Every row comes from one small tree of marks. The marks that hang from a mark follow it in brackets, in the order of their numbers. Every link used is in the known rows. Which tree was each row made from?
Known rows:
K_790[K_721]: [ 1.30 -0.22 -0.17  0.95  1.07  0.55 -0.98  0.66 -0.12  0.11 -2.62 -0.20
 -0.68 -2.18 -0.41 -0.95 -0.30  2.17  0.14  1.11 -0.28 -1.29 -1.23 -0.03
  0.60 -0.10 -0.52  0.91  0.34 -0.01  0.27]
K_716[K_641[K_45] K_790[K_663 K_721]]: [ 0.55 -1.50 -0.02  0.41  0.34 -0.36  1.58 -0.10  2.14 -0.62  0.15  1.45
 -0.53 -2.47 -0.58  0.09  0.61  0.95  2.94 -0.42  1.19 -1.41  1.47 -0.35
  0.79 -0.19  0.95  0.36  0.59  0.67 -0.63]
K_663[K_790[K_45[K_641] K_721[K_266 K_716]]]: [-0.40 -0.61 -0.42  0.18 -1.09  1.21  0.62 -0.20 -2.64  0.27  3.73 -1.82
 -0.84  0.81  0.20  0.27  0.59 -1.34 -1.68  0.22 -0.73  2.76 -0.76 -0.65
 -2.01 -0.97  1.17  0.54 -0.05 -0.93  0.47]
K_659[K_790[K_716 K_721]]: [ 0.17 -0.15 -0.21 -0.67  1.90 -1.10 -1.86  0.87 -1.47 -0.01 -4.18 -0.32
 -1.42 -3.20 -0.18 -0.47  0.43  1.41 -0.68  1.30 -0.26 -1.91 -1.71 -0.18
 -0.07  0.62 -1.74  0.06  0.33  0.08  0.90]
K_641[K_790[K_663 K_716]]: [ 0.36 -0.44 -0.13 -0.76  1.36  0.24 -0.76  0.46  1.35 -0.25 -2.98  1.34
 -0.65 -0.26  0.86  1.12 -0.34  2.09 -0.87 -0.12  0.60 -1.00 -0.09 -0.16
  0.17  0.42 -0.82  0.11  0.21 -0.34  0.58]
K_45[K_790]: [-0.12  1.47 -0.05  0.57  0.22  1.62 -1.90  0.33  1.10  0.87 -2.63  0.09
  0.23 -0.29  0.74 -1.54 -1.87  0.85 -0.69  0.52 -1.49 -1.89 -1.34  1.12
  0.56  0.68 -0.94  0.03 -0.48  0.30  0.20]
K_45[K_790[K_663 K_721]]: [ 1.19 -0.38 -0.22  0.87  0.12  0.68  0.22 -0.07  0.78  0.45 -0.67  0.14
 -0.97 -2.74 -0.38 -0.03  0.23  0.83  0.79  0.12 -0.39 -1.32 -0.64  0.43
 -1.32 -0.20  0.02 -0.90  0.05  0.36  0.78]
K_790[K_663[K_45] K_721[K_266 K_716[K_641]]]: [ 0.12 -1.16  0.24  0.51 -1.69 -1.70  1.51 -0.66 -1.98 -0.51  2.43 -1.72
  0.45  0.23 -0.91  0.83  1.51 -0.49  0.18  0.31  0.96  1.96  0.48 -1.09
 -1.65 -1.03  1.65  0.97  0.53 -0.52  0.07]
K_45[K_663 K_790]: [ 0.15  2.14  0.07  0.57 -0.30  1.56 -1.17 -0.01  1.01  1.12 -1.35  1.17
  0.46 -0.07  0.02 -1.27 -2.01 -0.47 -0.61 -0.23 -2.22 -1.25 -1.18  1.58
  0.04  0.61 -0.89 -1.82 -0.96  0.53  0.37]
K_641[K_790[K_663 K_721]]: [ 1.39 -1.27 -0.28  0.58  1.57 -0.10  0.34  0.26  1.08 -0.46 -0.85  0.04
 -0.77 -0.59  1.03  0.47  0.84  1.92  0.59 -0.27  0.39 -0.77 -0.10 -0.17
  0.20 -0.03 -0.08  0.38  0.29 -0.14  0.03]
K_721[K_266 K_716 K_790[K_663[K_45]]]: [ 0.70  0.55 -0.08  1.16 -2.92 -0.25  0.07 -0.52  0.10 -0.73  3.15 -2.92
  2.07  3.71 -0.01  0.98  0.06 -0.25 -1.22  0.70  1.33  0.90 -0.01 -0.44
 -1.12 -1.57  0.53  0.61  0.34 -1.34 -0.50]
K_716[K_641]: [-0.11  0.69  0.27  0.76  0.87  0.61 -1.63  0.50  0.10  0.21 -3.65  0.82
  0.09 -0.59  0.41 -1.99 -1.12  1.90  0.23  0.72 -0.68 -0.92 -0.20  0.42
  1.43  0.24 -0.31  1.13 -0.03  0.67  0.04]
K_721[K_266]: [ 0.17  1.05  0.16  0.72 -0.15  1.35 -1.51  0.40 -0.29  0.60 -1.97 -0.92
  0.49  0.39  0.37 -0.95 -0.83  1.04 -1.07  0.72  0.12 -0.40 -1.05  0.46
  0.98 -0.18 -0.39  1.09  0.06 -0.32 -0.38]
K_721[K_266 K_790[K_45]]: [ 1.25  0.26 -0.34  1.50 -1.15  1.65 -0.74 -0.19  1.21  0.01  1.45 -1.77
  0.41  1.80 -0.38 -0.03 -0.20  0.88 -0.46  0.93  1.40 -0.25 -0.28  0.11
  0.45 -0.77  0.30  0.63  0.14 -0.75 -0.57]
K_721[K_266 K_716[K_641 K_790[K_663]]]: [-1.41  0.26  0.36  0.13 -1.29 -0.14  0.35 -0.37 -2.34 -0.58 -0.14 -1.95
  1.73  2.54 -0.89 -0.42  0.56 -0.24  1.40  0.32  1.53 -0.06  1.50 -0.33
 -0.34 -1.73  0.64 -0.43  0.60  0.38 -0.53]
K_790[K_663]: [ 1.60  0.30  0.10  0.97  0.27  1.22 -0.83  0.26  1.04 -0.29 -2.30  1.14
 -0.49 -2.08  0.39 -0.63 -0.77  2.40 -0.31  0.58  0.28 -1.44 -0.47  0.34
 -0.03 -0.21 -0.34  0.31  0.17  0.08  0.55]
K_663[K_45[K_641] K_790[K_716[K_721[K_266]]]]: [-0.56  0.79 -0.11 -0.91 -1.68  0.15 -0.01  0.30  2.81  0.36  0.10  0.17
 -0.47 -0.29  1.94  0.32 -0.77 -1.69 -2.89 -0.49 -1.68  2.44 -0.46 -0.34
 -0.76  0.61  0.36  1.45 -0.89 -0.43  0.76]
K_716[K_641[K_790]]: [-0.81  0.32  0.12  0.23  1.79  0.04 -1.37  0.52  1.03  0.14 -3.23  0.40
  0.60  2.15  1.97 -1.50 -0.81  1.52  0.22 -0.19 -0.72 -0.54  0.18  0.43
  2.36  0.84 -0.48  1.38 -0.25  0.46 -0.69]
K_721[K_790]: [ 1.09  1.29 -0.28  1.61  0.01  1.17 -2.02  0.52  1.48 -0.17 -2.08 -1.07
  1.07  1.67  0.32 -1.33 -1.18  2.03 -0.25  1.21  0.00 -1.58 -0.77  0.55
  1.37 -0.62 -0.95  0.54  0.09 -0.19 -0.39]
K_790[K_45[K_663] K_716[K_641] K_721]: [ 0.74 -1.24 -0.10 -0.34  0.44 -0.52  0.81 -0.15 -0.68  0.10 -0.49  2.65
 -2.09 -3.67 -2.81  0.74  0.50  0.63  0.84  0.39  0.04  0.28  0.19 -0.51
 -0.99  0.15  0.54 -1.08  0.05  0.40  1.42]
K_716[K_641[K_45 K_790] K_721[K_266]]: [-0.97  0.05  0.28 -0.66  0.83 -0.88  0.48 -0.14  1.69 -0.18  2.14 -0.88
  1.82  3.69  2.07 -0.17 -0.08 -1.21  0.75 -1.19  0.68  0.53  1.30  0.19
  3.01  1.23 -0.24  1.79 -0.20  0.04 -2.20]
K_45[K_641[K_790[K_716 K_721]] K_663]: [-0.02  0.28 -0.43 -0.38  1.52  0.46 -0.23  0.82  0.16  0.44 -0.47  2.52
 -0.96 -0.14 -0.68  0.59  0.22 -0.97 -0.65 -0.48 -1.87  1.18 -0.78  0.21
  0.03  0.45 -0.73 -2.10 -0.34 -0.18  0.93]
K_659[K_790[K_663 K_721[K_266 K_716[K_641]]]]: [-0.72 -0.41  0.29 -0.09  0.32 -2.25  0.23 -0.33 -5.27 -0.51  0.84 -2.93
  0.49  0.78 -0.50 -0.34  2.46 -1.02  0.79  0.45  0.97  0.55  0.20 -0.43
 -1.31 -1.06 -0.01 -0.66  0.61  0.28 -0.04]
K_45[K_663]: [ 0.97  1.59  0.20  0.75  0.08  1.42 -1.21  0.36  0.33  0.28 -2.14  1.63
  0.17 -0.82 -0.12 -1.30 -1.74  1.05 -0.68  0.35 -1.31 -1.08 -1.03  0.98
  0.77  0.20 -0.87 -0.76 -0.48  0.24  0.32]

Write each row's tree:
[-2.19  1.25  0.47 -0.93 -1.35 -0.47  0.54 -0.65 -1.80  0.39  2.88 -0.89
  2.03  4.00  1.11  0.09 -1.05 -2.37 -1.15 -1.46 -1.04  2.20  0.45  0.38
 -0.08 -0.22  0.56  0.43 -0.38 -0.39 -1.09] -> K_721[K_266 K_716[K_641[K_45[K_663[K_790]]]]]
[-0.50 -0.94  0.17 -0.59  0.88 -2.29  0.11  0.04 -2.52  0.07 -1.89 -0.73
 -1.21 -2.32 -0.84  0.56  2.58 -0.30  0.67  0.14  1.04  0.15  0.20 -0.48
 -1.27 -0.41  0.02 -0.74  0.52  0.53  0.87] -> K_659[K_790[K_663 K_716[K_641] K_721[K_266]]]
[-0.22  0.31  0.21 -0.18  0.29 -0.29  0.22  0.14  2.95 -0.83 -0.38  0.59
  1.23  0.05  0.61 -1.53 -1.16  0.27  2.30  0.02  0.60 -2.08  1.53  0.11
  2.80  0.82 -0.50  1.14  0.02  1.02 -1.41] -> K_716[K_641[K_45] K_721 K_790]
[ 0.80  0.70 -0.08 -0.50 -1.11  1.30  0.64 -0.12 -0.11  0.17  3.14  2.22
 -0.98 -1.26 -1.94  0.74 -0.01 -2.27 -0.98  0.09 -0.39  1.66  0.01  0.08
 -0.87  0.28 -0.13 -2.09 -0.57 -0.06  1.14] -> K_790[K_45[K_641 K_663] K_716[K_721[K_266]]]
[-0.38  0.78  0.03 -0.06 -1.98  1.36  0.48 -0.54 -1.81 -0.33  2.45 -1.12
  1.13  2.15 -1.65  0.16 -0.73 -1.15 -0.02  0.50  0.87 -0.30  0.14  0.03
 -0.52 -0.95  0.22 -1.45 -0.02 -0.35 -0.48] -> K_721[K_266 K_716[K_790[K_45[K_663]]]]
[-0.77  1.25  0.04 -1.03 -0.57  0.12 -0.87  0.01  0.11  0.67 -0.67 -1.56
  0.78  0.50 -0.51  0.13 -0.63 -0.97 -0.71  0.39  0.01 -0.59 -0.42  0.33
 -0.19  0.46 -1.25 -0.63 -0.25  0.11  0.30] -> K_45[K_790[K_716[K_721[K_266]]]]
[ 1.69 -1.94 -0.30  0.75 -1.05  1.03  1.86 -0.39  1.26 -0.43  1.59 -0.62
 -1.51 -2.67 -1.34  0.96  1.50  1.00  1.57  0.29  2.31 -0.86  0.75 -0.69
 -1.13 -1.11  1.41 -0.24  0.57  0.00  0.10] -> K_716[K_790[K_45 K_663 K_721[K_266]]]
[-1.55 -0.84  0.00 -0.88  0.27 -1.14  0.02  0.31 -1.04  0.89 -2.66 -1.40
 -0.80 -0.56  0.07  0.33  0.90  0.38 -0.48 -0.35 -0.32  1.68  0.08 -0.67
 -0.87 -0.55  0.72  1.31  0.11  0.12  0.58] -> K_663[K_790[K_716[K_641] K_721[K_266]]]
[-0.74  0.09 -0.23 -0.48 -0.10  0.12 -0.70  0.21 -0.85  1.24 -1.21 -1.45
 -0.44 -0.95 -1.48  0.70  0.27 -0.40 -0.56  0.46 -0.14 -0.12 -1.16  0.01
 -1.09 -0.10 -0.34 -0.66  0.23 -0.34  0.60] -> K_45[K_790[K_716 K_721[K_266]]]
[-1.30  0.82  0.38 -1.24  0.84 -2.07 -1.28  0.31 -1.88  0.02 -2.43 -1.47
  0.48  0.14  0.23 -1.02  0.85 -0.85  0.02  0.48  0.37 -0.46  0.28 -0.01
  0.79  0.67 -1.42  0.07 -0.12  0.86  0.03] -> K_659[K_790[K_716[K_641 K_721[K_266]]]]
[ 0.57  0.43 -0.37  0.76  1.32  1.10 -0.06  0.67  0.75  0.39  0.55  1.88
 -0.50  0.83  0.48 -0.61  0.03 -1.00 -0.01 -0.66 -2.39  1.05 -0.73  0.68
  0.70  0.39 -0.36 -1.71 -0.63  0.13  0.18] -> K_45[K_641[K_790[K_721]] K_663]
[ 0.17  0.99  0.05 -1.22  1.52 -1.23 -2.05  0.71 -0.55 -0.57 -3.62 -0.42
 -0.22 -1.78  0.68 -1.11 -0.43  0.85 -0.82  1.16 -0.11 -2.36 -0.90  0.08
  0.75  1.13 -2.53  0.13 -0.10  0.55  0.57] -> K_659[K_790[K_716[K_721]]]
[-1.59  0.50  0.41 -0.42 -1.35 -0.19  0.60 -1.07 -1.75  0.37  3.80 -0.92
  1.82  2.59 -0.20  0.58 -0.21 -2.27  0.27 -0.76  0.61  0.71  0.77  0.40
 -0.65 -0.19  0.57 -0.44  0.17 -0.33 -0.86] -> K_721[K_266 K_716[K_641[K_45[K_790[K_663]]]]]
[-0.83 -0.40  0.20 -0.63  0.88 -0.91  0.39 -0.41 -0.70 -0.99  2.12  0.51
  1.44  3.21  1.44  0.63 -0.33  0.23  0.39 -0.75  0.79  0.09  1.10 -0.19
  1.05  0.46 -0.03  0.90  0.42 -0.47 -1.21] -> K_721[K_716[K_641[K_45 K_790[K_663]]]]
[ 0.81 -0.87 -0.12  0.85 -0.60  0.47  1.01  0.07  0.61 -0.22 -0.53 -1.41
 -0.23 -1.41 -0.90  0.27  1.35  0.79  1.63  0.24  1.58 -0.85  0.46 -0.32
 -0.49 -1.40  0.64 -0.35  0.55  0.21 -0.15] -> K_716[K_790[K_663 K_721[K_266]]]
[-1.19  0.57  0.25 -0.09 -1.82  0.51  0.84 -0.71 -2.30 -0.24  2.12 -0.74
  1.24  2.57 -1.81 -0.34 -0.20 -1.50  1.03  0.17  0.73  0.45  1.18 -0.06
 -0.29 -1.02  0.79 -1.41 -0.09  0.31 -0.52] -> K_721[K_266 K_716[K_641 K_790[K_45[K_663]]]]
[ 2.34 -0.65 -0.25  0.90  0.10  0.93  0.62 -0.09  0.28 -0.04  0.87  1.67
 -1.67 -3.31 -1.52  0.05 -0.20  1.00  0.23  0.51 -0.31 -0.61 -0.82  0.06
 -0.56  0.14  0.23 -0.76 -0.18 -0.01  0.75] -> K_790[K_45[K_663] K_721]
[ 0.04  0.88  0.06 -1.80 -0.15 -0.48  0.36 -0.04  2.38 -0.13  0.28  1.72
  0.16 -0.83  0.96  0.79 -1.87 -0.55 -1.39 -1.13 -1.05 -0.14  0.02  0.25
  0.14  1.17 -1.00  0.16 -0.65 -0.02  0.19] -> K_641[K_45[K_663[K_790[K_716[K_721]]]]]
[-1.19 -1.06 -0.04 -0.85 -0.90 -1.77  0.62  0.07  1.40  0.74 -1.85 -0.91
 -1.09 -1.14  0.91  0.84  0.52  0.01 -1.37 -0.52 -0.65  2.26 -0.11 -0.98
 -1.18  0.05  1.48  2.48 -0.21 -0.31  0.56] -> K_663[K_45 K_790[K_716[K_641] K_721[K_266]]]
[ 0.10  1.68 -0.13  0.63  1.00  1.89 -0.99  0.62  1.44  0.43 -0.34  2.61
  0.14  2.08  1.41 -1.13 -1.30 -0.90 -0.99 -0.76 -2.68  0.64 -0.71  1.24
  1.29  0.73 -0.76 -1.46 -0.97  0.15  0.01] -> K_45[K_641[K_790] K_663]
[ 0.07 -0.86  0.06  0.22 -0.88  0.42  0.73 -0.56 -0.84 -1.24  0.60  0.14
 -0.03 -0.30 -1.04 -0.25 -0.06  1.16  1.62  0.75  1.68 -1.20  1.53 -0.66
 -0.71 -0.97  0.79 -0.26  0.54  0.50  0.21] -> K_721[K_716[K_641 K_790[K_45 K_663]]]
[-0.05 -0.05 -0.45 -0.55  0.06  2.00 -0.96  0.46  1.73  0.46 -1.33  2.50
 -2.46 -2.64  0.91  0.04 -1.44  0.75 -2.51  0.11 -1.56  0.84 -0.88 -0.14
 -1.08  0.58  0.24  0.68 -0.51 -0.33  1.67] -> K_663[K_790[K_45[K_641] K_716]]
[-0.57  0.63  0.24 -0.25  1.25  0.00  0.00 -0.01  2.17  0.16  0.51  2.50
  0.99  2.26  1.54 -0.35 -1.33 -0.49  0.42 -1.55 -1.10  0.00  0.55  0.92
  2.52  1.51 -0.28  0.11 -0.58  0.19 -1.36] -> K_716[K_641[K_45[K_663] K_790]]
[-0.07  0.06  0.37  0.26 -0.93 -0.32  1.15 -0.23  1.13 -0.66 -0.27 -1.16
  1.12  0.50 -0.25 -0.90  0.89 -0.24  2.60 -0.23  1.53 -0.70  2.20 -0.09
  0.63 -0.95  0.43 -0.29  0.10  1.32 -0.56] -> K_716[K_641 K_721[K_266] K_790[K_663]]
[ 0.36 -1.72  0.05  0.49 -0.26 -1.52  1.79 -0.35  2.05  0.03  1.15 -0.48
 -0.33  0.77  1.43  1.06  1.76 -0.21  0.56 -1.08  0.50  1.82  0.94 -0.55
 -0.08  0.05  1.77  1.50 -0.06 -0.18 -0.58] -> K_716[K_641[K_790[K_663[K_45] K_721[K_266]]]]
[ 0.37 -0.95  0.01  0.39  0.26 -0.25  1.19 -0.57  1.39  0.33  1.50  1.44
 -0.62 -2.19 -0.14  0.29  0.28 -0.38  1.85 -0.88 -0.07 -0.55  0.61  0.39
 -0.32  0.56  0.77 -0.18  0.06  0.49 -0.09] -> K_716[K_641[K_45[K_790[K_663 K_721]]]]
[-1.48  0.93  0.29 -0.76  0.73 -0.66 -0.09 -0.27 -1.19 -0.35  2.22  0.87
  2.22  4.68  0.89 -0.01 -1.28 -1.25  0.02 -0.99 -0.74  0.48  0.53  0.46
  1.82  0.88 -0.58 -0.17 -0.21 -0.31 -1.45] -> K_721[K_716[K_641[K_45[K_663] K_790]]]
[-0.13 -1.29 -0.12 -0.53  0.22 -0.70  1.42 -0.48 -1.63 -0.69  4.86 -1.97
  1.23  3.05  0.46  2.20  1.26 -0.74 -0.04 -0.76  1.73  0.95  0.26 -0.68
 -0.05 -0.37  0.27  0.60  0.86 -1.50 -1.43] -> K_641[K_45 K_790[K_663 K_721[K_266 K_716]]]
[ 0.09 -1.27 -0.06  0.24  0.53 -0.42  1.66 -0.46 -0.17  0.40  2.52  0.19
 -0.50  1.36 -0.36  0.64  1.36 -1.07  1.11 -1.12  0.06  1.68  0.77 -0.03
  0.30  0.16  1.19 -0.53 -0.38  0.14 -0.57] -> K_716[K_641[K_790[K_45[K_663] K_721[K_266]]]]
[ 0.59 -0.62  0.21 -0.14 -0.56 -0.79 -0.08  0.04  2.17 -0.29 -2.66  2.73
 -1.24 -3.23 -0.05  0.60 -0.50  1.65 -0.65  0.26  0.17  0.05  0.33 -0.57
 -0.71  0.49  0.70  1.13  0.05  0.08  1.27] -> K_790[K_663[K_45] K_716[K_641]]
[-1.39  0.58  0.38 -0.70  0.07 -2.13  0.48 -0.51 -4.44 -0.08  3.37 -1.51
  1.45  1.97 -0.59 -0.16  1.12 -3.10  0.39 -0.41 -0.19  0.91 -0.19  0.22
  0.08  0.10 -0.34 -1.12  0.12 -0.09 -1.17] -> K_659[K_790[K_721[K_266 K_716[K_641[K_45[K_663]]]]]]
[ 0.67 -0.68 -0.29 -0.27  0.32  0.00  0.04  0.09  0.35  0.38 -1.66  0.70
 -1.49 -3.50 -1.46  1.14  0.42  0.89  0.21  0.27 -0.02 -1.19 -0.59 -0.08
 -2.01 -0.07 -0.31 -1.31  0.32  0.11  1.52] -> K_45[K_790[K_663 K_716 K_721]]
[ 1.81 -1.94 -0.35 -0.53  1.11 -0.81  0.16  0.01 -0.66 -0.64 -0.97  1.15
 -3.14 -5.60 -0.94  1.18  1.45  1.58 -0.15  0.87  1.31 -1.68 -0.67 -0.73
 -1.93  0.38 -0.36 -0.57  0.50 -0.05  1.61] -> K_659[K_790[K_45 K_663 K_716 K_721]]
[-0.71 -0.07 -0.32  0.24 -0.66  0.01  0.19  0.23 -0.89  0.03  3.41 -1.73
  0.81  3.68  1.02  0.50  0.54 -2.12 -1.65  0.06 -1.02  2.76 -0.95 -0.57
 -0.04 -0.02  0.58  0.98 -0.07 -1.35 -0.69] -> K_663[K_45[K_641[K_790[K_721[K_266 K_716]]]]]
